Known rows, with every way that one mark hangs from another:
Q792[Q684]: [-0.48 -0.07 -2.87 -0.60 -1.00 -0.97 -0.43 -0.80  0.54 -0.10  0.67  0.27
 -0.75  2.10  1.51 -0.93 -0.11 -0.72  1.05]
Q42[Q249]: [ 1.20 -0.26  0.58  0.11 -0.50  1.03  0.62 -0.89  0.24 -0.71  0.17  0.38
  0.53  0.29 -1.20  1.42 -1.68 -0.51  0.40]
Q551[Q56]: [ 0.43 -1.01  0.64  0.96  0.99 -2.17 -0.26 -0.27 -1.35  0.60 -0.65 -0.39
 -0.61  0.54  0.65 -1.31  1.39  2.33  0.57]
Q480[Q150[Q638]]: [-0.15  0.85  2.34 -0.27  0.14 -0.82  0.10  0.17 -2.78  1.93  0.24 -1.05
  0.85  1.63  1.99  2.56 -1.78  0.29 -1.28]
Q150[Q30 Q480 Q638[Q684[Q792]]]: [-4.29  3.74 -1.01 -3.78 -0.92  0.09  2.01  0.18 -4.67  0.45 -1.21 -2.92
 -0.37  1.24  3.82 -3.72 -0.16  2.58 -0.52]
Q638[Q150[Q30 Q480[Q249]] Q684[Q792]]: [-1.51  0.24 -2.62 -2.37 -1.93  0.21 -0.67 -0.51 -4.80 -1.63  1.05 -8.21
 -0.63  0.97  2.56 -3.89  0.28 -1.07 -0.68]
Q684[Q638[Q150[Q480]] Q792]: [-0.06  0.98  1.17 -1.08  1.45  0.02  0.27 -1.47 -3.74 -0.21  0.98 -4.45
  2.47 -1.15  3.29 -1.84 -0.55 -2.07 -0.44]
Q638[Q150[Q30]]: [ 0.88 -1.02  0.08 -0.40 -0.80  2.32  0.08 -2.07 -3.12 -0.69  0.30 -3.11
 -0.03  0.53  1.02 -0.51  0.99 -0.08  0.54]
Q792[Q684[Q638[Q150[Q30 Q480]]]]: [ 0.21  1.83 -1.88 -1.68  0.15  1.07  0.81 -2.05 -3.11 -0.62  1.12 -2.21
  0.52  3.00  3.07 -2.06 -0.01 -1.15  1.67]
Q150[Q30 Q480 Q638]: [-3.20  4.00  1.08 -2.85 -0.65  1.37  3.73 -0.26 -3.94  0.31 -1.24 -0.28
 -0.73  2.08  1.27 -1.82  0.40  3.37  0.62]
Q480[Q150[Q30 Q638[Q684[Q792]]] Q249]: [-0.22  0.51 -1.11 -0.31 -0.38 -2.63  0.29 -0.59 -5.01 -0.04  2.10 -6.53
 -1.20  3.49  3.66 -0.34 -3.25 -0.22 -1.97]
Q56[Q150[Q480 Q638[Q684[Q792]]] Q551]: [-2.36  2.92 -2.30 -5.25 -0.24 -0.57  1.79  1.41 -3.09  0.15  0.28 -1.68
  1.38  1.13  1.91 -1.15 -1.54  0.11 -1.50]
Q551[Q56[Q150[Q30 Q480[Q249]]]]: [-0.25  0.38 -0.12  0.12  0.52 -0.52  2.96  0.52 -1.76 -0.31  0.31 -2.65
 -2.07  2.77  0.33 -1.98 -0.62  0.77  0.81]
Q551[Q56[Q150[Q30]]]: [ 0.52 -0.82 -0.04  0.78  1.12 -0.20  1.93 -0.23 -1.17  0.56 -0.24 -1.25
 -1.18  1.57  1.65 -1.16 -0.54  0.88  0.65]
Q792[Q684[Q638[Q150]]]: [ 1.44  0.60 -2.30 -0.67  0.39  0.08 -0.92 -1.90 -2.42 -0.19  1.55 -1.55
  1.33  2.47  3.40 -0.84 -0.50 -1.67  1.28]
Q638[Q684[Q792]]: [-1.39 -0.33 -2.55 -1.14 -0.38 -1.62 -2.05  0.60 -1.00  0.18 -0.01 -3.28
  0.51 -1.10  3.20 -2.35 -0.59 -0.89 -1.41]
Q638[Q150 Q684[Q792]]: [-0.24 -1.48 -2.30 -1.35 -1.34 -0.25 -3.36 -0.28 -3.19 -0.02  0.50 -5.62
  1.47 -1.22  3.66 -1.76  0.26 -1.59 -1.23]
Q638[Q150]: [ 1.15 -1.16  0.31 -0.16 -0.98  1.35 -1.30 -0.93 -2.29 -0.14  0.49 -2.28
  0.97 -0.14  0.45  0.56  0.93 -0.67  0.24]
Q150[Q30 Q638]: [-1.10  1.83 -0.07 -1.13 -0.06  0.63  2.12 -1.44 -3.60  0.51 -0.55 -0.09
 -0.47  1.76  2.62 -0.75 -0.49  3.04  0.24]
Q792[Q684[Q638[Q150[Q480[Q249]]]]]: [ 0.94  1.55 -2.55 -1.12 -0.15 -0.39 -0.11 -1.30 -2.99 -1.11  2.22 -2.94
  0.41  3.60  2.24 -1.48 -0.73 -1.74  1.40]
Q480[Q150[Q30 Q638[Q684]] Q249]: [ 0.37  1.12 -0.97 -0.33 -0.45 -1.66  0.32 -0.18 -5.05 -0.06  1.93 -5.45
 -1.29  4.42  2.81  0.30 -2.96  0.34 -1.54]
Q150[Q480 Q638]: [-2.84  3.77  1.32 -2.62 -0.81  0.18  1.94  1.23 -2.86  0.92 -1.03  0.76
  0.46  1.26  0.55 -0.40  0.21  2.62  0.18]
Q684[Q638[Q150] Q792]: [ 1.26 -0.42  0.45  0.07  1.86 -0.46 -0.73 -2.21 -3.48 -0.10  1.46 -4.32
  2.72 -1.40  4.15 -1.16 -1.07 -2.24 -0.62]

Rows:
[-3.47  3.50 -2.25 -3.05 -1.30 -1.27  2.06  0.27 -5.33 -0.85  0.36 -4.94
 -1.47  2.73  3.10 -3.93 -1.08  2.16 -0.66] : Q150[Q30 Q480[Q249] Q638[Q684[Q792]]]
[-0.49 -1.37 -2.51 -1.54 -1.17  0.67 -1.93 -1.49 -4.07 -0.52  0.31 -6.40
  0.49 -0.54  4.20 -2.85  0.41 -1.04 -0.90] : Q638[Q150[Q30] Q684[Q792]]
[-3.13  3.27 -1.97 -2.80 -1.51 -2.44  0.31  1.70 -4.23 -0.23  0.63 -3.89
 -0.21  1.92  2.37 -2.56 -1.23  1.51 -1.06] : Q150[Q480[Q249] Q638[Q684[Q792]]]
[ 0.73  1.71 -2.74 -1.18 -0.07  0.21  0.82 -2.03 -3.51 -1.38  2.07 -3.46
 -0.18  3.98  2.55 -2.24 -0.63 -1.41  1.59] : Q792[Q684[Q638[Q150[Q30 Q480[Q249]]]]]
[-0.15  0.57 -0.09 -1.20 -1.55  1.80  1.37 -1.11 -3.88 -1.75  1.00 -4.82
 -1.12  2.02 -0.66 -1.53  0.91 -0.12  0.75] : Q638[Q150[Q30 Q480[Q249]]]
[-1.54  1.90 -0.36 -1.53  0.36 -0.21  2.22  1.16 -3.57  1.23 -1.00 -1.59
 -0.69  2.58  2.93 -2.14 -0.51  2.46  0.40] : Q551[Q56[Q150[Q30 Q480 Q638[Q684]]]]
[-1.87  1.38 -1.77 -1.76 -0.57 -1.86 -1.30  0.51 -3.31  1.26 -0.32 -1.73
  1.20  0.05  4.44 -1.31 -1.17  1.59 -1.30] : Q150[Q638[Q684[Q792]]]
[-1.48  2.34 -1.97 -2.08 -0.40  0.45  0.54 -0.45 -4.50  0.59 -0.73 -1.44
 -0.20  2.05  3.98 -1.86 -0.60  2.94 -0.26] : Q150[Q30 Q638[Q684]]
[-1.72  3.30 -0.93 -4.68  0.17  1.39  4.53 -0.17 -3.34 -0.41  0.09 -0.40
  0.10  2.47  0.42 -0.77 -1.01  1.23 -0.23] : Q56[Q150[Q30 Q480 Q638] Q551]
[-2.78  4.33 -2.07 -3.14 -1.38 -0.12  2.15  0.75 -5.48 -0.86  0.23 -3.62
 -1.54  3.92  1.96 -3.08 -0.74  2.88 -0.06] : Q150[Q30 Q480[Q249] Q638[Q684]]
[ 0.29  0.93  0.13 -0.78  1.36 -0.05  1.44 -2.38 -4.78 -1.43  1.86 -6.35
  1.05  0.32  3.30 -2.88 -1.07 -1.82 -0.20] : Q684[Q638[Q150[Q30 Q480[Q249]]] Q792]
[-0.78  0.52  0.67 -0.33  0.73  0.28  2.93  0.51 -1.37  0.46 -0.72 -1.32
 -1.37  1.78  0.80 -1.85  0.03  1.03  0.84] : Q551[Q56[Q150[Q30 Q480]]]
[-0.29  1.10  0.93 -1.27  1.59  0.80  1.41 -2.39 -4.40 -0.64  0.88 -5.10
  1.75 -0.66  3.72 -2.76 -0.42 -1.59 -0.11] : Q684[Q638[Q150[Q30 Q480]] Q792]
[ 0.04  0.22  0.09  0.26  0.95 -0.54  2.15 -0.27 -2.79  1.30 -0.45 -0.58
 -0.68  2.16  2.88 -0.81 -0.98  2.33  0.53] : Q551[Q56[Q150[Q30 Q638]]]
[-0.80  0.73  0.96 -1.78 -1.27  2.95  1.39 -1.13 -3.38 -0.77 -0.21 -3.27
 -0.25  0.81 -0.06 -1.35  1.70  0.18  0.82] : Q638[Q150[Q30 Q480]]
[ 0.70  0.66  0.50  0.46 -0.14 -1.50  1.54 -0.96 -4.35 -0.16  2.09 -4.39
 -1.49  4.23  1.62  1.14 -2.86  0.39 -1.04] : Q480[Q150[Q30 Q638] Q249]
[-2.03  3.57  0.10 -1.88 -1.17 -1.15  1.92  1.22 -3.47 -0.34  0.60 -1.26
 -0.64  2.80 -0.20 -0.68 -0.78  2.28  0.07] : Q150[Q480[Q249] Q638]
[ 0.38  1.72 -1.73 -1.54  0.07  0.46 -0.14 -1.27 -2.62 -0.26  1.18 -1.64
  1.14  2.62  2.69 -1.37 -0.08 -1.49  1.45] : Q792[Q684[Q638[Q150[Q480]]]]
[-0.61  0.38  0.88 -0.16  0.62 -0.47  1.84  1.47 -0.69  0.86 -0.58 -0.70
 -0.56  1.27  0.37 -0.99 -0.14  0.54  0.62] : Q551[Q56[Q150[Q480]]]
[-0.73  1.40  0.01 -0.43  0.37 -0.98  3.17  0.59 -3.38  0.41  0.13 -2.02
 -1.56  3.33  1.50 -1.62 -1.02  2.31  0.66] : Q551[Q56[Q150[Q30 Q480[Q249] Q638]]]
[ 0.84  2.40  1.18 -1.30  1.42  2.55  1.56 -1.57 -4.59 -0.67  0.58 -3.01
  1.57  1.16  2.02 -1.37  0.13 -0.55  0.79] : Q684[Q638[Q150[Q30 Q480]]]
[-1.08  1.47  1.07 -0.73  0.44 -0.85  2.03  1.48 -2.29  1.59 -0.75 -0.08
 -0.13  1.84  1.58 -0.57 -0.52  2.06  0.51] : Q551[Q56[Q150[Q480 Q638]]]
[-1.94  0.26 -1.37 -2.75 -1.81  0.34 -2.09  0.65 -3.49 -0.15 -0.07 -5.72
  1.25 -0.93  2.57 -2.61  0.93 -1.31 -0.94] : Q638[Q150[Q480] Q684[Q792]]
[ 1.35  2.22  0.41 -0.83  1.22  1.69  1.59 -1.52 -4.98 -1.49  1.54 -4.32
  0.84  2.12  1.52 -1.52 -0.45 -0.80  0.72] : Q684[Q638[Q150[Q30 Q480[Q249]]]]
